Every row comes from one small tree of marks. Brackets hold a mark, then the marks that hang from it, in alphabetical order. Every link used is in the known rows. Which tree was each row made from?
Known rows:
[bufon [daranuv nupob] [kurur fila] zuke]: [-68.2  -2.8   5.4  -3.8  -6.7 -27.2 -23.5  54.7  22.8   0.9   1.3  62.9
 -18.5  13.5   9.8 -42.4   0.9 -16.1  -9.1   3.6  39.2]
[nupob mome]: [-14.1 -25.8  33.8  19.8 -10.0  19.8  18.1  46.8  42.3  -3.0  26.2  53.5
 -31.3  20.4 -28.6   8.4  -6.8 -24.7  -2.2  14.8  35.7]
[daranuv bufon [nupob mome]]: [-33.8 -23.1  49.3   7.1 -24.1 -14.1  -5.1  49.4  40.3  -0.8  21.4  59.6
 -35.7  53.8 -12.9 -11.3   1.0 -18.2 -32.6   0.5  28.1]
[daranuv [bufon kurur zuke] [nupob mome]]: [-37.7   6.0  28.5  11.6 -16.4 -18.3 -27.2  42.3  33.1   6.3  29.5  56.0
  -2.2  43.9  -7.6 -46.4  -5.0  -1.9 -44.6   7.7  37.4]
[daranuv [bufon zuke] [nupob mome]]: [-31.1  -9.7  34.3  14.2 -28.2  -5.9 -15.3  42.7  44.1   3.1  16.5  63.1
 -10.1  47.6 -18.5 -31.7  -9.8  -6.0 -50.6   5.0  30.0]
[kurur [bufon daranuv zuke] fila noso]: [-48.9  -2.0  -2.2  28.6 -17.2  15.0   1.3  40.9  43.9  15.5 -25.1  33.3
  11.5  10.6 -14.8 -13.6 -12.2 -18.5  -5.3   2.2  17.8]
[kurur [bufon [daranuv nupob]] fila noso]: [-63.2 -10.3  19.9  13.7  -9.6 -10.0   6.8  58.6  27.6  14.5 -34.6  44.7
 -31.2  34.4  -2.0  -3.9   5.8 -20.7   4.2  -6.0   0.7]
[bufon daranuv [kurur fila noso] zuke]: [-55.2  11.9   4.9  18.2 -10.0  -5.5  -6.2  36.4  38.9  -2.9   0.6  43.7
  10.7  -3.1   2.6 -23.7   2.1 -34.1   7.3  -0.7  23.4]
[mome nupob]: [ -0.1 -34.3  25.9   3.4  14.3  14.8  34.4  49.9  49.9 -12.2  33.0  50.5
 -32.6  -8.1 -27.5  13.6   0.4  -9.2   6.9  13.8  31.3]
[bufon [kurur noso]]: [-23.5   2.2  34.1  15.7   7.6 -12.4  15.7  38.4  33.5  10.4  11.9  45.8
 -20.5  -0.6  -5.9  14.2  15.9 -22.8   8.8   9.4   2.3]
[kurur [bufon daranuv zuke] fila]: [-48.4 -22.7  -9.0  14.3  -8.9  13.1 -11.3  50.4  40.4  17.3 -13.2  35.2
  -0.8   8.5 -19.4 -27.2 -15.5 -10.3 -11.4   7.0  41.5]
[fila [kurur [bufon zuke]]]: [-13.3  -1.3   3.5  32.6  -7.7   9.3  -8.3  30.6  44.9  17.5  -8.0  22.6
  22.7   2.7 -26.3   1.0 -29.0   9.7 -14.5  26.1  41.5]
[bufon [daranuv nupob] kurur zuke]: [-59.8  -5.1  11.9   5.8 -10.7 -40.1 -26.7  48.4  25.0  13.2  15.6  73.8
 -18.5   5.5  -3.3 -30.6  -6.8  -7.0 -28.1  13.4  34.8]
[kebek kurur]: [-28.1 -23.9  33.1 -12.5  14.5 -16.5   3.6  42.8  32.8  11.5  19.8  42.6
 -38.1   3.7 -21.9  22.8  11.0 -14.0   5.4  12.8  25.9]
[bufon kurur zuke]: [-22.0  -0.5  12.5  10.5   6.2  -8.1  -4.8  38.2  31.8   9.7  19.3  51.7
  -2.7  -3.1 -16.3 -16.9  -6.3  -4.9 -17.9  20.2  35.5]
[kebek [kurur bufon fila noso]]: [-35.2  -0.6  18.2  -0.5  13.8  11.7  14.1  45.7  29.0  23.1 -24.3   9.2
 -13.9  20.1 -12.1  15.1  15.9 -13.4  28.0   3.7  -2.9]
[fila [kurur [bufon daranuv zuke] noso]]: [-39.2   8.8   3.3  51.6 -23.6  -2.5  -7.9  20.6  58.7  17.0 -15.5  26.7
  34.4  -4.0 -20.5   4.7 -31.6 -12.4 -13.1  10.3  25.4]
[bufon kurur]: [-21.3 -14.8  25.5   0.2  14.4 -15.2   5.9  45.7  28.3   9.6  26.2  49.0
 -30.2   1.3 -11.8   3.8   9.4 -11.9  -0.4  17.2  30.5]
[bufon daranuv]: [-41.4 -38.0  25.2   7.4 -11.7 -18.4   0.2  44.9  42.6   0.7  19.0  62.5
 -37.5   1.6 -19.5  10.7  -4.6 -27.5  -8.7   5.7  39.0]
[fila [kurur noso]]: [-12.7  -1.1  38.4  36.0  -9.0  -0.1  20.0  24.0  56.4  -8.5  -0.2  36.2
  -4.8  -3.8 -10.6  37.4  -1.0 -32.1  15.1   6.2   9.7]
[kurur bufon fila noso]: [-27.7 -10.6  23.5  15.8   7.7  21.6  27.9  48.8  35.5  15.4 -26.7  22.8
 -15.6  19.3 -13.8  10.8   8.8 -18.3  18.1   5.4   1.6]
[kurur fila]: [-23.9 -28.7  28.4  -3.6   6.8   9.3  17.1  52.3  33.8 -13.5   0.5  44.0
 -35.8  11.0  -8.7   6.4  15.7 -26.9  15.7   6.9  31.7]

Which tree is each row?
[-46.2   1.5  21.5 -15.1  -3.7 -26.8 -27.1  51.3  30.1  -1.3   3.0  45.4
  -7.5  33.2  12.7 -45.0  14.5  -6.7 -25.0   1.8  30.3] | [daranuv [bufon [kurur fila] zuke] nupob]
[-11.8  16.6  13.1  49.2 -11.1  14.7   4.9  21.7  53.9  16.0 -23.3  19.9
  33.0   3.5 -22.3  10.7 -22.0  -2.7  -5.6  19.4  12.8] | [fila [kurur [bufon zuke] noso]]
[-48.2   7.4  10.8  24.8 -12.1 -18.4 -11.1  29.5  41.9   9.5  12.4  54.5
   7.0 -11.3 -11.0 -10.8  -6.7 -23.0 -12.5   4.9  23.2] | [bufon daranuv [kurur noso] zuke]
[-32.2  -6.4  -1.0  -7.4  14.3  13.4  -7.4  48.1  23.7  25.6 -14.5  13.0
   0.2  11.0 -20.3 -13.5  -1.6   7.5   1.9  17.6  30.9] | [kebek [kurur [bufon zuke] fila]]
[-41.3 -13.8  39.9 -13.7   3.6 -49.3 -13.2  48.5  28.5  13.0  19.6  54.4
 -35.8  34.9   3.8 -15.1  19.6  -4.2 -28.0   6.2  22.9] | [daranuv [bufon kurur] nupob]
[-39.7   1.2  27.1  -4.3  -5.8 -40.0 -26.6  43.8  33.6  12.7  17.6  60.3
  -6.4  25.0   0.6 -34.4   6.4   7.8 -42.5  10.3  28.6] | [daranuv [bufon kurur zuke] nupob]
[-12.6   0.7  25.1  44.1  -3.5   7.2  17.4  28.2  50.4  17.2 -18.7  17.4
   7.3   5.3 -17.9  30.4 -10.3 -14.0   6.1  13.7  10.2] | [fila [kurur bufon noso]]
[-31.3   6.3  27.5   5.4  11.4   3.3  19.7  41.3  31.9  -2.8  -2.4  36.4
 -17.2   9.3   2.6   3.4  24.8 -33.4  29.3   0.8   7.0] | [bufon [kurur fila noso]]
[-29.1  -0.7  25.4  10.3  15.7  -4.1  11.3  42.8  31.9  38.8 -11.3  21.9
 -16.1  12.7 -25.6  27.6   7.7  -3.1   6.3  10.4  -3.6] | [kebek [kurur bufon noso]]
[-49.6  -7.8   3.0  29.7 -19.8 -23.9 -24.5  39.7  42.4  19.6 -15.6  44.7
   8.3  14.8 -12.8 -11.3 -32.5   5.1 -29.2  15.3  39.5] | [fila [kurur [bufon [daranuv nupob] zuke]]]
[-27.7  -2.2   6.2  -1.4  10.0   8.9  -2.5  44.3  28.5  -1.2   6.7  38.4
  -3.5   2.8  -2.7 -26.2   5.7 -14.2   5.1  13.8  40.3] | [bufon [kurur fila] zuke]
[-55.1 -16.6   2.9  15.9 -14.6 -17.5 -20.7  54.5  32.5  29.6 -10.9  62.5
 -13.7  20.8 -19.9 -20.4 -22.3   9.6 -39.4  13.8  30.8] | [kurur [bufon [daranuv nupob] zuke]]
[-33.4 -16.7  27.4 -15.3   7.9 -17.9  -5.9  44.8  35.8  -4.2  15.7  29.6
 -18.3  24.6   4.9 -19.3  24.4 -23.5   0.2   0.5  36.1] | [daranuv [bufon [kurur fila]]]
[-18.1   2.3  13.0  33.1  -7.2  18.3  13.0  36.8  42.7  28.9 -17.0  35.8
  12.2   7.1 -28.8   4.1 -11.4   2.9 -17.6  16.8   3.9] | [kurur [bufon zuke] noso]
[-36.2 -19.7  14.5 -14.7  20.3   5.5   1.3  57.6  23.1  22.4 -11.6  15.3
 -27.6  20.8 -17.2   3.3  11.3  -0.1  21.3  13.5  23.9] | [kebek [kurur bufon fila]]
[-58.0 -16.6  20.5   9.6 -19.0 -27.7 -19.4  51.3  38.6   4.7   5.3  82.0
 -23.5  11.9 -14.8 -15.3 -13.7 -10.2 -33.6   8.1  32.8] | [bufon [daranuv nupob] zuke]
[-49.6 -16.8  10.1  22.4  -7.7   8.1  14.1  47.0  40.5  15.5 -20.9  32.1
 -14.7  16.0 -12.5   3.9   1.2 -28.2  12.2  -0.4  14.3] | [kurur [bufon daranuv] fila noso]
[-43.2   6.7  50.7   3.1  -5.2 -44.4  -5.1  41.6  32.8  13.2   6.3  50.8
 -22.3  31.0   9.4  -5.9  27.0 -13.7 -19.6  -3.8  -3.1] | [daranuv [bufon [kurur noso]] nupob]
[-52.0  -8.9  -1.0   3.1  -2.5  -8.6 -17.7  42.6  36.5  -5.0  12.1  46.1
  -0.4  -2.0  -0.2 -34.9  -4.1 -22.6   1.0   9.7  51.8] | [bufon daranuv [kurur fila] zuke]
[-43.0 -13.8  16.8  39.7 -24.4  -9.6 -17.6  44.8  39.2  11.2   3.8  38.2
 -13.8  37.0 -15.8  -8.9 -28.6 -11.6 -13.1  14.1  44.2] | [fila [kurur [bufon [daranuv [nupob mome]]]]]
[-44.3 -17.4  17.3  29.6  -9.8  -6.4  10.9  42.8  43.1  28.0 -11.8  43.5
 -19.9   9.2 -21.9  18.5  -6.7 -16.8  -8.2   3.5  10.8] | [kurur [bufon daranuv] noso]
[-35.1  16.7  22.4   6.1  -4.7  -5.5  -7.6  30.7  45.2  -3.3   1.9  27.8
  20.3  14.5   4.8 -29.7  15.5 -22.7  -8.1  -6.0  17.2] | [daranuv [bufon [kurur fila noso] zuke]]
[-59.1  -2.8  17.7  14.0   0.6 -12.4   6.0  40.7  36.1  -6.7   0.7  42.7
 -19.0   0.9   7.2  -7.0  12.4 -41.5  24.1  -3.6  19.4] | [bufon daranuv [kurur fila noso]]
[-62.2 -10.2   8.1   3.6  -0.3  -6.5  -1.2  46.8  35.7  23.6 -15.2  17.9
 -19.3  12.5 -10.7   6.9   8.4 -21.7  21.8   0.4   8.9] | [kebek [kurur [bufon daranuv] fila noso]]
[-43.1  20.2  34.7   9.5 -14.6 -37.8 -16.8  33.7  38.2  11.7   3.7  55.3
   5.4  26.8   3.1 -24.6  11.2  -4.5 -36.3   1.0   3.6] | [daranuv [bufon [kurur noso] zuke] nupob]
[-34.6  -3.3  14.2  -5.3   0.4  -8.1 -21.8  40.4  41.3  -3.5  12.4  33.1
   7.2  15.3   3.3 -36.8  10.6 -11.4 -17.1   6.3  42.4] | [daranuv [bufon [kurur fila] zuke]]
[-41.7  -5.7  38.6  -5.2  -9.7 -12.5 -11.1  56.8  25.1  -8.0  16.8  43.0
 -27.6  58.2   7.9 -40.7  17.6 -24.4  -7.6  -1.5  32.7] | [daranuv [bufon [kurur fila]] [nupob mome]]
